In the rows, zero is written as 128.
Known rows, with every way that one mark hangs from another:
repevo(rira(babezi(fogo goke) zufu)): [ 69 105  90  92 135 173 129 106 160 125 161 182 125 127 160  64 102 135
 112 100 114 117 136]
beru(gasu(babezi(fogo) goke rira)): [ 96 117 121 114 137 183 131 103 124 163 113 146 153 124 153 148  89 100
 104  82  90 143 212]
repevo(rira(babezi(fogo gasu(goke)) zufu)): [ 72 109  98  90 139 188 135 105 161 122 163 172 132 117 146  64  91 135
  97 103 104 137 150]
fogo(babezi(gasu(goke) rira(zufu))): [106 109 112  99 137 173 142 111 111 168 157 101 143  96 134 156  81 150
 103 111 102 121 152]
rira(babezi(fogo goke(gasu)) zufu): [ 98 133  46 112  84 147 129  99 138 149 157 157 139  92 130 165  93 156
  81 112 114 112  96]
zufu(rira(babezi(fogo))): [118 175  99 107 136 165 127 118 136 175 137 162 132 121 148 127 111 111
 131  83 124  93 120]
beru(gasu(babezi(fogo rira(zufu)) goke)): [ 88  93  87  89 114 191 128  89 118 165 136 156 156 117 178 171  88 104
 100  96  87 135 178]
beru(gasu(goke rira(babezi))): [117 147 112 163 143 180 122 123 142 165 120 120 150 129 127  98  91 103
 108  82 100 145 155]
babezi(goke(gasu) rira(zufu)): [134  79  95  85 118 138 137  82 118 219 155 142 116 113 161 137 104 138
 130 150 105 136 101]
repevo(rira(babezi(gasu goke) zufu)): [ 89 121  73  96 147 179 132 112 153 127 169 148 125 125 147  64 100 137
 104 122 115 133 112]
beru(gasu(goke)): [132 130 119 164 137 158 126 113 121 158 121 127 144 134 126 144 112 102
  97 111 103 141 140]
repevo(rira(babezi)): [ 94 154  97 113 153 173 119 135 150 116 139 135 132 145 144  71 109 133
 130 123 121 126 137]
goke(babezi gasu(rira)): [168 182 127  80 133 122 130 131 114 205 115 104 133 107 104 248  93 158
 132 123 124 139 118]
beru(gasu(babezi(fogo goke rira(zufu)))): [ 95 102  55  86 107 180 126  81 107 176 147 165 145 122 203 158 104 122
 102 119  97 120 144]
beru(gasu(babezi(rira) goke)): [111 119  86 111 134 192 125 105 106 165 121 107 156 128 160 173  94  97
 110 116  90 137 173]
zufu(rira(babezi(fogo gasu))): [124 179  81 102 137 175 134 109 126 185 145 153 131 112 144 120 111 121
 116 101 117 100 111]
zufu(rira(babezi)): [133 186 101 111 148 163 123 133 139 165 137 135 134 125 140 141 108 103
 136  90 131 105 104]
babezi(fogo goke(gasu) rira(zufu)): [111  62  91  78 101 141 143  60 112 233 155 184 114 105 175 121 107 152
 121 143  92 119 126]
gasu(goke rira(babezi zufu)): [ 94  96 147 120 140 169 134 131 182 124 134 123 141 100 109  92  73 100
 124  46 112 150 170]

Rows:
[ 93 108  92  89 120 167 128  94 132 164 142 181 144 122 189 142  95 116
 102  86 106 140 164]	beru(gasu(babezi(fogo goke) rira(zufu)))
[ 96  97  88  43 114 167 126 114 129 125 146 128 143 113 187 176  93 122
 138 116 120 136 155]	gasu(babezi(rira(zufu)))
[141 137 138 134 152 166 130 121 129 186 114 117 144 123 119 163  96 104
 119  77 103 142 156]	beru(gasu(goke(babezi) rira))
[119 127  79 116 141 170 145 104  79 193 146  79 132 105 136 139 106 164
 108 147  99  92 138]	fogo(babezi(gasu goke rira))
[122 154  83 139 138 151 145 118  84 155 140  79 135 105 101 171 111 163
  83 139 111  94 134]	fogo(babezi(gasu goke))
[117 159  86 113 142 168 135 107 128 188 136 149 126 116 139 126 114 105
 126  88 116  82 117]	zufu(rira(babezi(fogo goke)))
[119 164 123 121 146 148 136 132 109 155 138 102 140 111 120 139  97 166
 105 117 117 120 156]	fogo(babezi(gasu(rira)))
[119 164  81  83 102 132 127 106  96 160 121 133 143 114 135 242 101 154
  97 158 110 134 156]	goke(gasu(babezi(fogo)))
[ 78  96 113  92 122 175 145 108 112 110 107 105 148  99 110 205  97 105
 102  98  95 116 226]	gasu(babezi(fogo) goke)
[112 120 100 118 140 159 136 116  94 182 136  90 134 114 140 147 106 152
 126 125 107  85 148]	fogo(babezi(goke rira))
[103  91 133  88 119 144 146  89 143 166 156 197 120 104 160  60 112 149
 110 106 109 145 155]	babezi(fogo gasu(rira(zufu)))
[115  50 108  92 126 151 139  90 131 182 157 141 115 115 171  85 116 120
 145 121 110 121 114]	babezi(goke rira(zufu))
[ 85 131 103  89 142 167 117 132 173 104 162 167 133 136 161  76  96 132
 122 101 128 140 120]	repevo(rira(babezi zufu))
[ 92  33 107  81 111 157 145  67 127 194 158 183 113 106 185  70 120 132
 136 112  98 104 143]	babezi(fogo goke rira(zufu))
[125 105  83  46 107 166 144  92 111 188 158 142 129  84 161 177 107 162
 124 115 109 109 112]	goke(babezi(fogo gasu rira(zufu)))
[122 111 141 109 136 164 131 108 145 182 132 164 144 112 141 159  86 109
 108  55 104 144 154]	beru(gasu(goke(babezi(fogo)) rira(zufu)))
[ 68  62 156  57 131 173 145 105 158 123 126 154 144  95 139 154  71  96
 118  47 101 147 241]	gasu(babezi(fogo) goke rira(zufu))
[116 127  54 111 125 181 123  99  95 175 132 117 145 133 182 161 109 115
 113 138 100 122 140]	beru(gasu(babezi(goke rira)))
[108 148  51 110  98 163 125 126 151 103 170 127 145  96 135 128  95 149
  87 110 129 136  78]	rira(babezi(gasu) zufu)
[ 83 129  72 104  85 155 121 119 162 103 160 171 146  99 150 131  98 146
  98  84 127 116 110]	rira(babezi(fogo) zufu)
[112 138  88 128 131 176 125 116 110 134 116 106 158 126 133 200  97  97
  90 111 100 139 170]	beru(gasu(babezi goke))
